Each row was made from one walk, in order. Every step used is in the known rows, and no mark comes twice. Write each row's walk.
Known rows:
zisusi > tuzin > mopa > vuza > dize: [-22 -18  21   0   3  15   6   8   5   2   5  -1 -14  -5  -7   5   9  -5
  -6  -4  -4  -2  -5   3  15   0 -14  -1  -3  -8  16   3   9  -1   7   5
  -5   1  21  -3  -3   6]
zisusi > tuzin: [-10  -9   4   4   5   0   6   0   6   5   7  -1 -11  -1  -4   3  -1  -3
   4   5   1   2   0   0   7  10  -7  -5   8  -7  -1   1   1   0   4   1
  -1  -1   5   0  -2   7]
lakip > tuzin > dize > vuza > mopa: [-12 -16  -3   1  -7 -11   0  17  10  -1  12   1  -1  -8   2   8   4   3
  -2   7   9   2  -1   1   3  13 -22   4   8   2   5   4   2  -1   0   4
  -1   3  16  -6   2   7]
libu > vobag: [-2 -8 14  9  8 -8  2 -3  7  6  2 -6 -3  4  3  4  0 -3  9  5  8  9  2  3
 -4  7 -5 -2  5 -7  0  1 -1 14 -2  2  5 -6 10  3  3  3]
gudo > vobag: [ -6  -3   8   1   1 -10   3  -3   3   7   4  -4  -1   7  -5   1  -4  -4
   8  -2   0   0   3  -4  -4   7  -4  -1   9  -6   2  -2  -5   2  -3   7
   4   0   7  -6   1   6]
dize > kipamo: [  8  -3  -2   4  -1   0   5   2   7   6  11  -2   1   2  -5   4  -3  -2
   6   2   8   3   3   0  -5  -5 -16  -4   3   6  -8   0   5   0   3   0
   2   4  12  -4   1  -4]
zisusi > tuzin > dize > vuza > mopa: [-15 -16   2   0  -4  -8   6  17   5   1   8   1 -16  -5   0   8   2   7
  -5   4   3   1  -5   1   9  19 -18   0   5   0   1   8   7  -3  -2   4
  -8   4  18  -5   5   7]
vobag > gudo > dize > vuza > mopa > tuzin: [ -3 -11   6  -9   4 -20   7  17  -1   7  30  -3  -8 -11   0   8   7   1
  -2   4   5  10  -2   4   5   6 -31   8   6   4   4   5   0  -2  -3  23
   7  18  12 -12   0   5]
gudo > lakip > tuzin > zisusi: [ -6  -7   7   7  -2  -6   1  -1  14   2   5  -5   6 -19  -4  -1  -5  -1
  -1   7   7   5   7  -1  10  21 -11  -3  12  -6   2  -4  -1  -9  10   4
   8  -4   4   9 -13  10]
vobag > libu > dize: [  8 -13   4   5   7  -9   5   0  12  11   6  -6  -4   6  -3   7  -2   2
   4   1   9  14   0   5  -2 -12  -7   5  -2  -5  -5   6  -1  16  -2  -2
  -2   4   8  -9   6  -2]
gudo > vobag > libu: [  1  -6   9   1   5 -12   3  -5   5   9   4  -5  -4  14  -5   4  -5  -1
   6  -3   4   3   7  -4  -3   3  -3   6   5  -4  -1  -1  -7  10  -4  11
   0   3   6 -10   6  10]
vobag > libu > dize > vuza > mopa > tuzin > lakip: [ -2 -18   3  -3   3  -9  12   9   9   7  14   4  -4 -11  -6  11  -3   8
  -8  10   8  20  -2   8   7   4 -28   8  -9  -3   0   8   3  16 -10  16
   3  12  15 -11   2   1]
libu > dize > vuza: [  4 -15  -1   0   4 -11   7  10   3   9  10  -2  -4  -4  -2   3   0   4
   6   5   4  16  -5   9  -6  -5 -18   0  -1  -6  -4   5   2   5  -5   4
   1   4  13  -4  -1  -9]
libu > vobag > gudo > dize: [  3 -14  17   1  13 -23  -1   2  10  13  15 -14  -7   6   6  -2   3  -6
  10   1   7  12  -1   3   0  14 -13   2   9  -4  -2  -1  -8  13  -2   8
   6   2   9  -6   4   8]
vobag > gudo > lakip: [  3 -12  11   1   0 -20   6  -3   2   6  14  -6   1  -4  -2   2  -4  -2
  -3   1   2   4   4   0   5  14 -12   1   7  -1   0   0  -4   2   3   6
   7   6   1   4  -4   5]
libu > vobag > gudo > dize > vuza > mopa > tuzin: [ -4 -14  16  -6  11 -24   6  13   2   9  25  -5  -8  -8   6   7   8   0
   3   7   9  17  -2   9   4  12 -31   8   3   1   6   6  -2   9  -7  23
  10  10  17 -11   4   7]
gudo > dize > vuza > mopa > tuzin: [ -7  -5   3  -5   5 -10   7  14   0   4  20  -1 -10 -13  -2   9   2   5
   0   7   3   9  -5   4   4   7 -23   7   4   2   2   6   4  -5  -3  17
   5  13  17 -13  -1   2]
tuzin > lakip > gudo > dize: [ -1 -15   6   3   8 -11   1  -1  14   7   2 -10  -2  -8  -6  -4  -4   1
   4   0  -3   1   3  -4   3  30  -9  -1  13  -4  -4 -13  -2   6  -2  11
  12  -2   3  -6  -9   8]
gudo > lakip > tuzin > dize > kipamo: [  3 -13   3   8 -10  -8   1  -2  15   3   9  -3   6  -9  -5   0  -7   1
  -1   6   9   2   0  -3   1  19 -22  -6   8   8  -5   3   2   1   4  -9
   3  -3  16  -6  -4   6]
gudo > vobag > libu > dize > vuza > mopa > tuzin: [ -1 -10   9  -9   5 -17  12   9   4   9  15   4  -7   1  -5  13   0   9
   3   3   9  19   0   6  -1  -9 -25  11  -5  -5   4  10  -2  12 -12  16
   0   9  17 -20   7   4]
libu > dize > kipamo: [ 12  -8   0   3   1  -3   7   3  12  10  10  -4   1   3  -5   3  -3   2
  10   2  13  12  -4   6  -5 -17 -19  -5  -2   1 -10   5   5   5   0  -9
   0   1  13 -10   2  -7]
vuza > dize > kipamo: [  4  -6   2   2  -6   9   8  10  10   8   8   1  -1  -2  -7   5   0  -1
   3   4   8   2   1  -1  -4  -8 -21  -7  -1   7  -2   2   6   1   6   0
  -4   7  15  -6   0  -2]
dize > vuza > mopa > tuzin: [ -9  -4   0  -2  -1  -4  10  11  -2   0  18   6  -4 -12  -3  14   3   5
  -3   8   5   8   0   4   3   0 -24   5   1   1   5   6   5   1  -2  15
   6  12  14  -4  -1   0]
libu > dize > vuza > mopa: [  2 -11   0  -3   0 -13  11  17   5   4  13   0  -5  -5  -1   9   2   8
   4   4   9  14  -4  10   2  -9 -19   5  -1  -5   3   8   4  -1  -5   0
  -2   5  13  -8   4  -5]
mopa > tuzin > dize: [-10 -10   4  13  -3  -1  -2   0   7   5   6  -1  -5  -1  -3   9   2  -3
  -8   4   1   5  -4  -4  -3   8 -14  -4   5   2  -3   2   5  11   0   6
   5  10  15  -4  -3   4]
lakip > gudo > dize > vuza: [  3 -14   1  -3  11 -18   3   9   4   8  10  -8  -5  -8  -1   1   3   4
   9   1   1   6   4   1  -6  14 -16   4  13  -2  -4  -7  -1  -1  -4  15
   8   0  10  -8  -4   0]
lakip > tuzin > mopa: [-12 -10   8   1   3   3  -2   3  11  -1   8   2   2  -6  -2  -1   7  -1
   2   3   0  -1   1  -1   3   2  -7   1   8  -6   9  -4   0  -1   5   2
   8  -2   8  -1  -3   9]
lakip > gudo: [-1 -8  3  7  3 -8  2  0 10  4  2 -3  1  1 -3  5  3  0  8 -2  2  1  9 -3
 -4  2 -6  0 12 -2 -1 -9  0  6  1  4 10 -3  2  0 -5  4]
tuzin > mopa > vuza > dize > kipamo: [ -4 -12  16   0  -3  16   5  10   7   4   7  -2  -2  -4  -7   4   8  -3
  -2  -7   5  -1  -2   4   2 -17 -22   1  -7   4   8   2  13   0   7   0
  -2   5  27  -9   0  -5]
dize > vuza: [ -2 -10  -2   0   4  -8   6   7  -1   5  10  -1  -5  -5  -2   4  -1   1
   2   5   1   6   1   3  -5   5 -16   2   3  -1  -3   0   3   1  -2  12
   3   4  10   2  -1  -4]

Write each row's walk:
[  2 -20   8  -9   3 -24  11   8  15   7   3  -2  -2   0  -7   4  -3  12
   7  -2   7  13   8   4   2  12 -19   9   1  -8   5  -3  -5  13 -16  15
   4  -1   8 -16   5  10] | tuzin > lakip > gudo > vobag > libu > dize > vuza > mopa
[ -8 -10   9   5  -1   6   4   7   4   7   6  -5  -2  -4  -4  11   3  -9
   1  -1   5   3   1   4   5  -6 -15   1  -2  -4   9   2   5   4   5   3
  -4   7  20  -1  -5  -4] | mopa > vuza > dize
[ -8  -5   1   8  -1   3  -3   5  16   3   6  -4   5 -10  -2  -1   2  -6
   4   7   7   6   8  -2   5   8 -10  -4  12  -7   2  -4   0  -6  11   6
   6  -2   5   7  -9   8] | lakip > tuzin > zisusi
[-11  -3   1   3  -3  -1   7  16   4   0  12   3  -5 -17  -4  10   4   4
  -6   6   8  11   5   3   6   4 -24   2   2   0   4   3   9  -8   2  20
   6  13  12   2  -5   1] | dize > vuza > mopa > tuzin > zisusi
[ -8 -19  17  -8   8 -23   7  11   6   8  21  -5  -8 -13   4   2   2  -1
  -2   9   7  16  -3   6   8  31 -33   4   2  -1   4   4  -2  12 -10  26
  12   9  14  -7   0  10] | libu > vobag > gudo > dize > vuza > mopa > tuzin > lakip
[  8 -11   2   2   4  -8   4   0  16   8   6 -10   1  -5  -8  -5  -6   1
   7  -1   4   0   3  -4  -1  21 -21  -5  11   4 -11 -11   1   1  -1   6
  11  -1   9 -12  -6   4] | tuzin > lakip > gudo > dize > kipamo
[  1  -6   5   0   0  -6   8   5  16   3  14  -3   0 -12  -9   4  -1   4
   2   3   6   3   2  -2   5  15 -29   0   8   7  -4  -5   6   2  -1   9
  13   6  13 -16  -6   9] | vuza > mopa > tuzin > lakip > gudo > dize > kipamo
[-19 -15  16   1   1  12   0   8  10   1   7  -1   2 -10  -4   5  12  -8
  -2  -1   1   0  -1   4   9  -6 -17   3   0  -7  19  -1   4   1   9   4
   2   0  21  -3  -6   4] | lakip > tuzin > mopa > vuza > dize
[ -8  -3   5  11   1   5   1   2   8   6   6  -2  -2 -11  -5   5   1  -4
  -5   6   4   9   4  -3   4   4 -14  -5   4  -4  -2  -2   5  -1   7  13
   9  10   8   6  -9   2] | mopa > tuzin > zisusi
[ -4 -24  19  10  -1 -26  -4  -5  17   7   9  -9   4  -4   6  -1   2  -4
   0   6   9  10   0   0   4  30 -17  -1  10  -2   4   2  -8  17  -1   0
   8  -8  11   2  -2  16] | libu > vobag > gudo > lakip > tuzin > dize
[  0 -14  16   6   8 -18   1   0   7  10  12  -6  -2   7   5   2   4  -8
   8   2   9  10   4   3  -1   6 -12   0   6  -4   1  -1  -5  16  -2   9
   8  -1   5   4   3   7] | libu > vobag > gudo
[ -9  -8   8   1   4  -9   5   4  14   3   9  -4  -2 -15  -7   6   1   6
  -1   2   1   3   2  -3   9  22 -18   2  11  -2   3  -8   1   3  -2  13
  14   7   7 -11  -8  13] | vuza > mopa > tuzin > lakip > gudo > dize
[ -4  -4   2   8 -11   0   4   7  12   1  12   2  -2  -2  -6  13   2   4
  -6   2  11   3  -3  -3   0  -3 -25  -2   2  12  -4   8  11   2   1   0
   1  12  20 -13   3   3] | vuza > mopa > tuzin > dize > kipamo
[ -3  -9   6   3  -2 -10   4  -6   8   1   9  -2   6 -14  -4   2  -6   0
   3   8   3   3   4   0   5  16 -12  -1  11  -5   4   0  -5   0   5  -1
   7  -5   5   3  -9   9] | gudo > lakip > tuzin
[ -3 -15  20   8   3 -19  -1  -3  17   7  10  -9   7 -12   4  -4   1  -7
   3   8  14  14   9   2  10  24 -19  -2  11  -8   5  -2  -7   5   6   9
  12  -9   3  12  -8  16] | libu > vobag > gudo > lakip > tuzin > zisusi
[ -6 -11  12   3   6 -10   3 -12  13   7   1  -1   1   1 -10   5  -4  -2
   0   0  -1   6  11  -7  -3  20 -15   3   7  -5   1 -10  -6  21  -9  24
  15   0   3  -8  -5  16] | mopa > tuzin > lakip > gudo > vobag > libu
[-10 -10  15   5   6   3   0   0   2   0   5  -5  -4   0  -3   3   6  -4
  -2  -9   1  -1  -2   4   6  -5  -5   5   0  -5   7  -1   8   1   3   3
   5   2  18  -2   0  -3] | tuzin > mopa > vuza
[ -7 -11  10   2   0 -11   3  -7  12   5  -4  -4   3   2  -8  -2  -4  -2
   8  -3  -4  -1  10  -8  -2  26  -8  -3  12  -8   2 -14  -7   8  -7  12
  13  -5   2  -2  -7  13] | tuzin > lakip > gudo > vobag
[-11 -18   5  -8   8 -14  11  13  11   2   9  -4 -13 -15  -4   1  -1   8
   2   5  -2   1   0   1  14  36 -23   2  11  -6   3  -4   1  -5  -4  14
   3  -2   7  -8  -4  13] | zisusi > tuzin > lakip > gudo > dize > vuza > mopa
[-13 -17   5   9   0  -2   1   2  10   4   2  -3 -14   2  -2   3  -1  -1
  -3   3   1   1  -5  -4   6  20  -8  -6   8  -3  -4   3   3   4   2  -2
  -5   1  12  -3   0   8] | zisusi > tuzin > dize
[ -2 -13  10   1   5 -15   4  -9  15   8  -3  -5   0   6  -8   0  -6   1
   5  -4   1   2  14  -8  -2  23  -6   3   9  -5   0 -12  -8  16  -8  18
  10  -3   1  -7   0  15] | tuzin > lakip > gudo > vobag > libu
[  0 -11   2  -5   5 -18   6  16   5   3  12  -5  -5  -7   0   5   4  10
   9  -1   5   1   3   3   1  11 -16   9  14   0   3  -5   1  -7  -4  12
   6   2  11 -10  -1   2] | lakip > gudo > dize > vuza > mopa
[  1 -15  14  -7  11 -30   5  16   5   9  21  -9  -9  -1   8   3   5   3
   8   2  12  12  -1   8   5  13 -23  10   6  -2   5   5  -4   5  -7  16
   4   5  14  -8   8   6] | libu > vobag > gudo > dize > vuza > mopa
[  3 -13   8  -9   3 -21  11  11   6   8  10  -1  -7   7  -3   9  -2  10
   7   0  11  15   0   7  -1  -7 -16  12  -3  -6   3   9  -4   8 -12  10
  -5   5  15 -18  12   3] | gudo > vobag > libu > dize > vuza > mopa
[ -3 -15   3  -7   5 -16   7  14  10   3   8  -6  -4 -15  -4   1  -1   9
   3   1   1   2   4   1   6  29 -19   6  10  -1   2  -8   1  -3  -6  17
   8   3   9  -8  -4   6] | tuzin > lakip > gudo > dize > vuza > mopa
[ -3  -8   9  -3   1 -11   9  13  10   9  10   0  -5  -5  -6   9   1  10
  -1   2  14  22   3   6   4  -4 -25   7  -4  -5   1   7   1   3  -7  21
   1  12  16 -14   4   4] | gudo > vobag > libu > dize > vuza > mopa > tuzin > zisusi
[ -1 -12  -4   9  -7  -2  -3   1  17   4  10  -3   5  -2  -2   2   1  -3
   4   5  12   2   0  -2  -3   5 -23  -6   8   8  -6   2   3   3   5  -7
   1  -1  17  -8   0   5] | lakip > tuzin > dize > kipamo
[ -4 -13   8   5  -3 -15   0   1  15   6  15  -6   7 -16  -2  -2   0  -5
  -2   4   8   7  11  -1  12  21 -19  -3  12  -4   4  -4  -4  -6  11   8
  10   2   1  10 -13  13] | vobag > gudo > lakip > tuzin > zisusi
[ -7 -13  -1   3  -5 -11   2  17   5   0   7  -1  -7  -4   1  10   2   8
  -6   2   6   2  -3   1   1  12 -16   5   3   4   1   5   6   0  -4   5
  -4  10  17  -5   5  -1] | tuzin > dize > vuza > mopa
[  4 -24   6  -6   7 -23   7   0  13  12   0  -5  -1   2  -7   0  -5   5
   7   0   3  16   7   3  -5  16 -18   5   2  -8  -2  -6  -7  19 -16  18
   8  -4   6 -12   0   5] | tuzin > lakip > gudo > vobag > libu > dize > vuza
[-10   2   6   5  -2   0   7   5   5   1  13   4  -3  -6  -4  13   3   3
  -2   4   6   4   2   0   7  -5 -14   2   3   0   6   4   5   1   3   6
   6  11   9  -5  -1   5] | vuza > mopa > tuzin
[ -6  -8   4  -5   6 -15   6  13   3   3  18  -1  -7 -14  -3   9   7  10
   4   3   5   9   1   3   2   7 -25   9  10   2   4  -3   3  -2  -5  18
  12   8  13 -13  -5   5] | lakip > gudo > dize > vuza > mopa > tuzin
[ -1 -13   8  -6   5 -21  11   8   9   8  12   3  -3   0  -6  14   6  12
   8   0   9  19   6   5  -3 -10 -25  11   2  -5   6   2  -4  13 -15  18
   8   3  12 -20   4   7] | lakip > gudo > vobag > libu > dize > vuza > mopa > tuzin
[ -9  -8   5   7   1   2   4  -5   6   4   5   0  -1 -11  -7   4  -4  -5
  -6  10  -2   6   0  -3   3  18 -17  -5   2  -3   0  -3   2  11  -1  13
  10   7   7   1  -9   5] | mopa > tuzin > lakip
[-12  -9  11   3   1  -8   4  -9  10   5   2   0   2  -5  -9   2  -2  -2
   4   1  -5   4   7  -8  -3  24 -16  -3  11  -5   4 -12  -5  11  -8  20
  19  -2   4  -4 -12  13] | mopa > tuzin > lakip > gudo > vobag
